Each row was made from one path, in order. Every step used is in the known rows, and no mark comes twice. Write each row's path.
Known rows:
tokef > gomunag > gogor > mepi > bago > nidu: 20 -63 -15 42 -17 -18 -25 -16 -15 12 -29 23 -35 29 -25 4 -12 -13 -23 16 -8 20 5 48 8 -30 -70 41 5 38 -19 12 -12 10 -4 -6 -6 -19 -12 11 27 4 36 17 -13 21 -11 2 16 -21 -34 -9 -13 8 21 -24
mepi > bago: -18 -29 -30 27 -3 28 -32 27 3 -13 -20 -11 -25 -15 5 48 -12 -44 8 -3 -2 0 11 16 64 -12 -37 -31 7 -33 -10 -18 -16 -19 -4 -15 -5 -7 -35 -5 12 -13 5 28 5 -35 -12 39 8 23 -20 28 -34 -12 41 15
gogor > mepi > bago > nidu > zavad: 15 -33 7 72 19 -15 -43 3 -18 -10 -60 8 -24 -40 -9 0 -3 -14 -1 -16 27 50 21 -12 39 -52 -64 2 17 6 -34 23 -8 15 -39 9 20 -26 -6 25 16 39 24 -19 33 16 17 23 -1 17 -48 25 -56 -2 63 -3
mepi > nidu > zavad: 13 32 -27 19 23 34 -53 37 -23 -10 -19 -39 12 16 -1 9 -12 -15 -25 -16 14 -1 55 -2 33 0 -34 18 -23 -32 -30 50 3 13 -15 -2 2 -31 1 -18 31 34 9 7 -27 40 -26 4 20 12 -5 -21 21 8 1 -8
doke > tokef > gomunag > gogor > nidu > mepi: 64 -40 10 -2 14 -37 9 7 16 -11 -13 22 -35 -7 27 -20 33 6 16 -2 -33 5 -35 19 -9 -9 -38 48 -30 1 -4 -21 -13 14 -3 -17 -29 -20 2 8 -5 -4 -19 26 -58 47 -84 -31 34 -10 -5 16 5 8 -25 1
bago > mepi: -15 -13 -2 -10 -21 10 -6 -11 4 -16 -7 -2 0 12 -11 16 -1 15 -25 4 -1 -22 10 -13 25 -15 -25 -5 -22 -6 -12 4 -6 20 -22 24 -11 6 9 -18 -13 -16 8 7 10 -1 8 5 -6 42 4 6 3 -36 11 -32
gamap > zavad > nidu > gogor > gomunag > tokef > doke: 22 -8 -42 22 -35 -37 -29 31 -35 -22 -66 -41 0 -15 18 10 -61 32 56 -40 41 19 -8 -36 22 29 -2 29 -13 9 41 27 6 39 -17 4 34 1 13 8 35 -7 -26 1 -18 13 -48 -20 -6 -36 -32 -34 -25 -7 -12 -28
doke > tokef: 44 -22 13 -13 26 -19 15 13 4 -23 1 -1 -35 -20 27 -20 45 -2 29 -9 -26 -1 -22 7 -7 -7 -10 19 -40 -18 12 -34 -16 -1 -10 -12 -1 -16 25 -6 -29 5 -26 13 -29 24 -57 -26 31 12 11 38 1 12 -23 3
doke > tokef > gomunag > gogor > mepi > nidu: 60 -58 1 7 15 -33 -8 3 -16 -8 -19 5 -45 6 9 -30 41 -9 12 -4 -31 4 -20 43 -7 -16 -44 61 -45 14 2 -18 -18 3 -10 -22 0 -35 21 -5 -5 13 1 27 -43 41 -76 -38 47 -10 -17 23 -1 28 -22 -14
nidu > mepi > bago: 27 -16 -3 30 -6 -21 -9 35 23 -13 -22 15 11 -50 11 48 -11 -1 -6 -17 3 23 8 -44 52 0 -26 -14 21 -29 -20 5 -10 4 1 16 -31 -34 -71 17 14 -7 -12 -13 -19 -6 -21 19 -4 -11 -24 23 -29 -14 41 10
tokef > gomunag > gogor > mepi: 27 -63 1 23 -20 -34 -1 -18 -11 23 -17 34 -17 24 -20 -15 -9 -3 -9 15 -3 17 -11 45 -10 -17 -34 44 10 56 -18 17 2 6 13 0 -8 -8 -7 16 21 -9 33 21 -13 25 -20 -26 14 -29 -35 -12 -5 14 2 -9
doke > tokef > gomunag > gogor > nidu: 52 -40 3 -4 15 -23 3 -1 10 -9 -10 17 -44 6 26 -24 34 -3 20 2 -35 -2 -36 39 -12 -12 -38 42 -36 5 1 -25 -13 7 -2 -27 -20 -10 19 -2 -5 -4 -14 36 -50 41 -80 -28 37 -2 -3 14 8 10 -28 1
gamap > zavad: 1 -3 -18 -5 -26 -20 -21 33 -15 -17 -31 -42 22 -20 14 9 -43 -6 15 -4 42 19 4 -23 35 40 16 13 -17 -2 19 17 -6 -26 -3 11 31 -2 -19 18 8 9 -11 -8 4 -1 -34 -24 -27 -24 -8 4 -26 -3 -5 -11
mepi > bago > nidu: -20 -7 -42 45 3 41 -58 10 -5 -30 -34 -25 -43 4 -8 56 -12 -35 -29 6 -8 5 39 12 64 -25 -84 -15 -6 -49 -3 -17 -33 1 -36 -14 7 -27 -21 -10 16 19 5 2 2 -19 14 67 9 24 -9 16 -27 -13 50 -23
gamap > zavad > nidu > mepi > gogor: 17 14 -34 17 -21 -33 -47 49 -4 -47 -64 -59 26 -25 39 2 -56 22 26 -35 49 13 6 -83 38 42 3 36 1 -4 32 41 1 3 -6 11 42 -18 -30 34 8 15 -42 -22 -21 -5 -44 -20 -35 -43 -20 -21 -32 -27 3 -25
mepi > bago > nidu > gogor > gomunag: -16 -15 -32 66 -4 32 -41 -5 -15 -19 -28 -12 -41 9 -2 63 -13 -17 -12 -13 -3 12 42 17 72 -35 -90 -20 -9 -34 6 -18 -28 24 -52 -2 -9 -38 -5 -14 37 3 -2 -10 2 -13 20 69 21 15 -45 2 -32 -24 70 -24
doke > tokef > gomunag > gogor: 58 -53 2 -6 12 -26 16 5 2 -10 3 15 -49 10 13 -16 35 -6 17 9 -36 -1 -26 43 -11 -7 -33 44 -38 7 5 -28 -18 3 3 -16 -14 -18 20 -6 -16 -11 -8 34 -50 38 -77 -38 48 -5 2 24 14 16 -33 -9
gomunag > gogor > mepi > bago: 4 -47 -13 49 19 -20 6 -9 -24 -17 -34 12 -43 -19 -7 21 2 -23 13 3 20 4 -18 44 11 -36 -31 3 -17 27 -42 0 -9 14 -1 -9 -3 -40 -35 1 34 4 34 17 24 21 -27 0 3 -7 0 16 -60 4 32 -5
nidu > zavad: 35 13 9 9 30 9 13 39 16 -1 9 13 9 -12 9 3 -26 1 8 -4 31 29 30 -13 17 -9 -8 -23 18 -10 -53 46 16 27 8 37 -24 12 8 13 5 -17 1 6 -16 54 -19 -24 13 25 11 -6 24 -11 -1 19
bago > nidu > gogor: 9 34 -4 53 -4 17 -26 -23 -8 -20 -15 -11 -25 32 -10 18 -4 28 -45 -18 2 13 50 -1 5 -32 -70 17 -7 -23 17 5 -26 48 -57 16 -4 -50 26 -25 16 30 -15 -34 -13 24 32 28 4 -8 -19 -22 9 -8 29 -60
bago > nidu > mepi > gogor > gomunag: 8 13 -8 49 -1 -15 -26 -19 -7 -31 -15 -12 -3 11 1 5 -1 37 -53 -11 -2 18 35 -41 25 -22 -82 41 -18 -11 7 16 -11 43 -61 24 5 -57 -4 15 8 45 -24 -79 -31 22 31 36 7 -1 -14 -23 -18 -40 54 -53
mepi > gogor > gomunag: -37 -42 -14 33 -10 -16 7 -22 -11 -17 13 -21 5 18 32 -27 0 9 16 -25 4 -15 -4 8 49 -22 -24 21 -20 32 14 -3 22 10 -40 2 20 -13 22 20 -1 1 -35 -42 -22 -29 12 5 38 32 -43 -17 -42 -68 62 -6
gamap > zavad > nidu: 4 19 -36 1 -14 -12 -49 39 -19 -35 -63 -61 12 -12 23 6 -54 12 34 -18 45 8 1 -56 19 44 8 25 -9 -2 37 31 -2 -3 1 -1 48 2 -7 23 16 13 -21 -1 2 1 -34 -11 -37 -40 -9 -27 -20 -4 -19 -23
nidu > zavad > gamap: 14 21 6 15 38 -11 7 38 9 3 -9 -29 21 -15 37 -12 -55 0 30 0 54 3 46 -52 -4 -2 -14 -53 2 -9 -65 56 26 61 17 36 -22 26 23 19 27 -39 2 -7 -24 56 -27 -23 42 17 -9 -20 31 2 -6 9
gamap > zavad > nidu > gogor > gomunag > tokef: 10 4 -34 17 -26 -35 -23 35 -37 -25 -54 -48 -7 -23 26 12 -49 32 59 -29 52 16 -2 -45 22 34 4 23 -14 -4 39 24 4 32 -15 3 33 -5 13 8 37 -1 -30 3 -4 12 -47 -17 -12 -36 -37 -35 -24 -9 -7 -33

Write each row's path:
-3 35 -33 22 26 19 -57 36 -28 -6 -32 -68 20 13 19 -2 -34 -20 -11 -13 30 -22 63 -29 19 3 -36 0 -35 -31 -40 56 8 38 -11 -1 2 -25 13 -13 46 15 8 -4 -32 42 -30 5 40 8 -15 -30 24 19 0 -17 -> mepi > nidu > zavad > gamap
16 -8 9 53 28 -35 -47 9 -37 4 -62 -27 17 -32 9 -42 -10 -5 8 -29 45 21 29 -33 2 -31 -27 19 -9 21 -42 56 15 33 -23 5 27 -25 15 19 36 41 26 -26 16 41 -7 -13 16 -4 -57 -8 -27 26 26 -4 -> gogor > mepi > nidu > zavad > gamap
10 22 -11 37 10 -3 -17 -16 -23 -14 -39 -9 -8 20 21 6 -21 48 50 -44 10 -3 0 -37 -9 -11 -19 7 9 20 37 17 13 69 -18 0 4 -4 41 -1 43 -17 -24 -5 -2 11 9 24 4 -31 -53 -64 4 -11 4 -21 -> zavad > nidu > gogor > gomunag
18 -47 -16 5 -22 -11 2 -8 -5 18 3 23 -18 44 -19 6 -12 -7 -17 24 -15 -1 -2 50 -6 -1 -34 33 1 36 -10 8 -2 4 21 -4 -21 -2 -11 3 20 -22 24 30 -30 18 -27 -19 20 -25 -13 -20 16 6 -11 -15 -> tokef > gomunag > gogor
61 -50 2 15 26 -41 -5 16 -15 -6 -27 -11 -37 -2 27 -33 17 -11 26 -2 -10 0 -1 19 -10 -17 -47 39 -49 11 -22 4 -9 31 -3 -10 -8 -24 29 2 8 -3 0 21 -52 61 -85 -45 67 -4 -22 14 8 30 -25 -12 -> doke > tokef > gomunag > gogor > mepi > nidu > zavad > gamap
18 -33 -1 29 -19 -63 27 14 5 -12 7 11 9 -39 28 -6 6 39 6 -27 9 16 -7 -47 35 -7 -16 26 -3 2 -9 14 15 36 -23 22 -16 -39 -27 23 4 2 -38 -46 -42 3 -23 -15 27 7 -33 -3 -36 -51 50 -10 -> nidu > mepi > gogor > gomunag > tokef
57 -48 10 -14 4 -26 1 10 7 -2 1 13 -33 3 17 -30 35 -4 17 -1 -40 9 -17 22 -4 -5 -27 42 -24 1 17 -28 -14 -7 -3 -12 -4 -3 32 2 -28 -6 -18 24 -48 24 -60 -35 44 -1 -19 29 18 17 -29 1 -> doke > tokef > gomunag
9 45 9 17 33 14 -26 13 34 -2 -28 13 15 -19 41 -19 -18 10 14 -19 29 14 -7 -26 9 -13 -13 -13 25 -13 -45 38 20 29 -12 -13 -32 27 6 25 34 12 -14 13 -8 48 -23 10 -20 31 -4 -36 5 -28 10 35 -> gogor > nidu > zavad
19 8 -28 32 2 -39 -19 18 -9 -32 -40 -15 -13 -22 31 -10 -9 53 35 -36 8 -3 -11 -77 -1 0 -22 36 10 -4 16 26 16 63 -12 -4 13 -16 1 17 15 7 -43 -18 -36 5 -22 6 8 -16 -22 -42 -17 -37 16 -25 -> zavad > nidu > mepi > gogor > gomunag > tokef
4 -53 11 56 6 -29 -29 0 -16 1 -55 13 -14 -51 0 -6 4 -22 23 -21 21 36 -8 -2 34 -43 -27 -3 19 20 -23 4 -3 -7 -19 -4 20 -14 -19 27 12 20 21 -4 41 -14 6 12 -4 8 -58 34 -66 5 55 16 -> gogor > mepi > bago
-2 -61 -18 3 -24 -44 35 -18 -55 31 2 29 -32 -17 -18 -1 1 29 42 7 -17 15 -36 27 -3 -12 -18 17 -38 29 4 -17 20 58 -23 -8 -6 20 46 0 40 -16 15 -7 -9 26 -15 2 52 23 -13 -23 -20 -5 8 -1 -> gogor > gomunag > tokef > doke
-26 -7 -11 20 -14 14 -25 1 34 -40 -17 -20 8 15 32 -13 -10 15 -22 -27 19 -32 12 -24 59 -33 -44 3 -8 -13 -28 26 9 27 -45 16 -11 3 12 -3 -17 -4 -28 0 -22 -4 -7 -1 0 82 -11 -7 -18 -91 47 -23 -> bago > mepi > gogor > nidu > zavad
18 10 -38 15 -16 -22 -55 56 -10 -42 -72 -53 18 -36 28 31 -58 10 31 -24 47 20 6 -79 45 45 -2 18 2 -16 27 35 -9 0 0 8 32 -13 -42 29 22 8 -27 -7 -8 -3 -44 -2 -39 -47 -22 -15 -33 -10 -1 -18 -> gamap > zavad > nidu > mepi > bago
-10 -4 -33 65 -5 38 -49 8 -1 -28 -31 -19 -41 8 -1 62 -15 -25 -23 -20 -1 8 47 17 68 -34 -86 -20 2 -48 2 -16 -33 15 -44 -5 -8 -43 -15 -21 24 6 -6 4 -6 -19 11 59 14 18 -32 12 -26 -19 58 -29 -> mepi > bago > nidu > gogor
-28 -62 -26 16 -46 -18 3 -15 -10 -21 -4 -10 -14 17 -1 -6 -4 24 -11 -19 -6 -32 -3 5 52 -34 -46 18 -38 12 -5 -1 9 45 -53 16 2 1 31 -14 -14 -17 -13 -5 -25 -15 -4 -7 35 77 -14 -1 -32 -81 46 -40 -> bago > mepi > gogor > gomunag > tokef > doke
-7 12 -23 40 -7 13 -38 -10 -47 1 -18 -33 12 28 2 16 1 6 -8 -40 -2 -14 35 17 34 -9 -36 26 -39 -6 19 12 0 28 -45 -9 -4 -52 19 -32 58 22 -2 -12 -15 12 -2 25 29 -14 -62 -40 -2 4 25 -25 -> mepi > nidu > gogor > gomunag
72 -51 4 12 23 -30 -4 16 -11 -11 -16 10 -43 0 13 -27 32 -9 13 -3 -21 14 -8 37 0 -20 -46 53 -40 9 -18 1 -12 13 -7 -10 -8 -32 22 0 -3 8 2 29 -48 62 -83 -45 51 -2 -14 22 7 22 -22 -6 -> doke > tokef > gomunag > gogor > mepi > nidu > zavad
27 23 0 57 11 -19 -32 -5 -11 -20 -64 -8 -10 -3 20 -15 -17 41 43 -60 23 7 1 -47 -20 -24 -12 19 32 20 26 30 10 60 -12 0 18 -14 29 1 24 4 -20 3 3 8 4 3 -11 -34 -57 -41 -12 -1 6 -20 -> zavad > nidu > gogor > mepi
33 -56 -14 46 -8 -13 -20 -3 -12 10 -27 28 -32 25 -23 8 -21 -12 -22 17 2 29 19 42 14 -32 -74 33 12 34 -37 27 -6 17 -1 7 -13 -16 -8 15 29 -3 35 20 -16 41 -19 -7 21 -13 -33 -9 -4 4 20 -16 -> tokef > gomunag > gogor > mepi > bago > nidu > zavad
-24 2 -29 -2 -19 27 -50 -3 -19 -21 -23 -35 4 29 -16 20 2 1 -45 -8 -6 -40 32 -7 40 -10 -44 17 -45 -23 -6 14 -11 15 -38 6 3 -21 9 -36 7 16 15 7 0 3 2 19 1 39 -4 -9 5 -25 12 -50 -> bago > mepi > nidu
-35 -2 -14 23 -9 4 -27 1 29 -36 -25 -41 13 13 44 -22 -23 13 -12 -24 30 -45 17 -43 47 -30 -46 -13 -15 -12 -35 31 13 44 -44 17 -9 10 19 2 -6 -15 -28 -5 -25 -4 -11 -1 15 77 -20 -14 -16 -86 44 -28 -> bago > mepi > gogor > nidu > zavad > gamap
35 -51 -9 30 -9 -22 -17 0 -19 19 -21 20 -13 27 -22 -11 -15 -9 -17 9 4 20 8 42 2 -20 -48 48 3 46 -35 39 3 15 8 3 -10 -16 -4 9 32 -1 37 24 -22 43 -29 -28 23 -22 -36 -20 4 15 3 -10 -> tokef > gomunag > gogor > mepi > nidu > zavad
54 -33 3 1 28 -29 7 12 11 -8 -17 -1 -35 0 40 -30 11 -5 31 3 -11 -6 -19 15 -17 -12 -41 22 -36 0 -23 -6 -4 33 2 -16 -27 -1 28 7 7 -21 -13 31 -59 61 -89 -36 57 4 -7 4 20 13 -33 1 -> doke > tokef > gomunag > gogor > nidu > zavad > gamap
12 -33 3 35 19 -34 22 -21 -26 -10 -25 16 -31 -10 -11 -4 7 -2 9 5 22 3 -23 37 -21 -30 -14 17 -20 42 -35 10 0 25 0 0 0 -35 -18 2 27 11 33 3 21 37 -21 -21 -4 -17 10 2 -44 8 11 -12 -> gomunag > gogor > mepi
-20 -7 -19 17 -28 18 -33 -15 -30 -15 -18 -26 8 32 -10 28 -1 18 -32 -24 -3 -31 33 -1 48 -23 -51 11 -47 -11 2 14 -6 39 -52 18 -12 -29 24 -40 29 2 7 -3 0 6 7 22 16 34 -40 -23 0 -33 29 -50 -> bago > mepi > nidu > gogor > gomunag
13 -20 -13 17 -3 -14 -12 -3 9 19 -20 8 -5 32 14 -13 -36 -5 1 17 10 -6 -2 18 -10 -8 -43 12 7 30 -41 30 11 34 17 -10 -36 18 0 17 45 -31 15 32 -38 41 -41 -11 27 -13 -22 -43 21 -1 -9 -1 -> tokef > gomunag > gogor > nidu > zavad > gamap
12 18 -9 24 17 -14 8 -10 14 -19 -25 16 -11 -10 21 15 -1 12 0 0 14 -14 -34 6 -10 -8 -19 9 -14 4 -36 12 2 38 3 -18 -43 -31 -47 5 49 5 3 9 -14 46 -45 6 -20 -15 30 -28 -24 -17 7 -3 -> gomunag > gogor > nidu > mepi
26 -11 3 35 -15 -42 6 21 33 -24 -2 -2 27 -27 31 -6 -2 24 -18 -37 10 7 6 -54 35 -4 -10 23 15 -6 -8 24 7 12 -15 27 -14 -44 -46 23 -13 5 -43 -42 -47 -10 -19 -18 4 -4 -22 10 -27 -49 44 -5 -> nidu > mepi > gogor
69 -58 2 26 23 -23 -8 13 -4 -19 -21 16 -62 -2 9 -8 27 -13 9 3 -20 25 -3 38 14 -33 -73 39 -32 0 -20 -10 -22 18 -16 -5 -10 -30 19 3 -6 3 1 25 -44 57 -70 -27 50 7 -12 32 -3 9 -6 -11 -> doke > tokef > gomunag > gogor > mepi > bago > nidu > zavad
-33 -55 -25 30 -19 -34 20 -5 -22 -13 17 -19 -27 -4 30 -28 13 17 26 -16 4 -14 -9 16 40 -22 -21 24 -28 9 4 -10 20 25 -39 -11 18 -13 29 6 -1 1 -38 -20 -29 -20 -11 -9 54 46 -32 -10 -45 -64 56 -15 -> mepi > gogor > gomunag > tokef
23 -54 -14 50 -3 -25 -22 -2 -15 14 -34 8 -25 21 -10 -1 -35 -14 -12 18 14 16 23 24 6 -29 -75 17 2 35 -43 32 -2 37 3 6 -12 -8 -3 19 40 -14 36 13 -21 39 -22 -8 38 -16 -40 -17 -4 10 18 -22 -> tokef > gomunag > gogor > mepi > bago > nidu > zavad > gamap
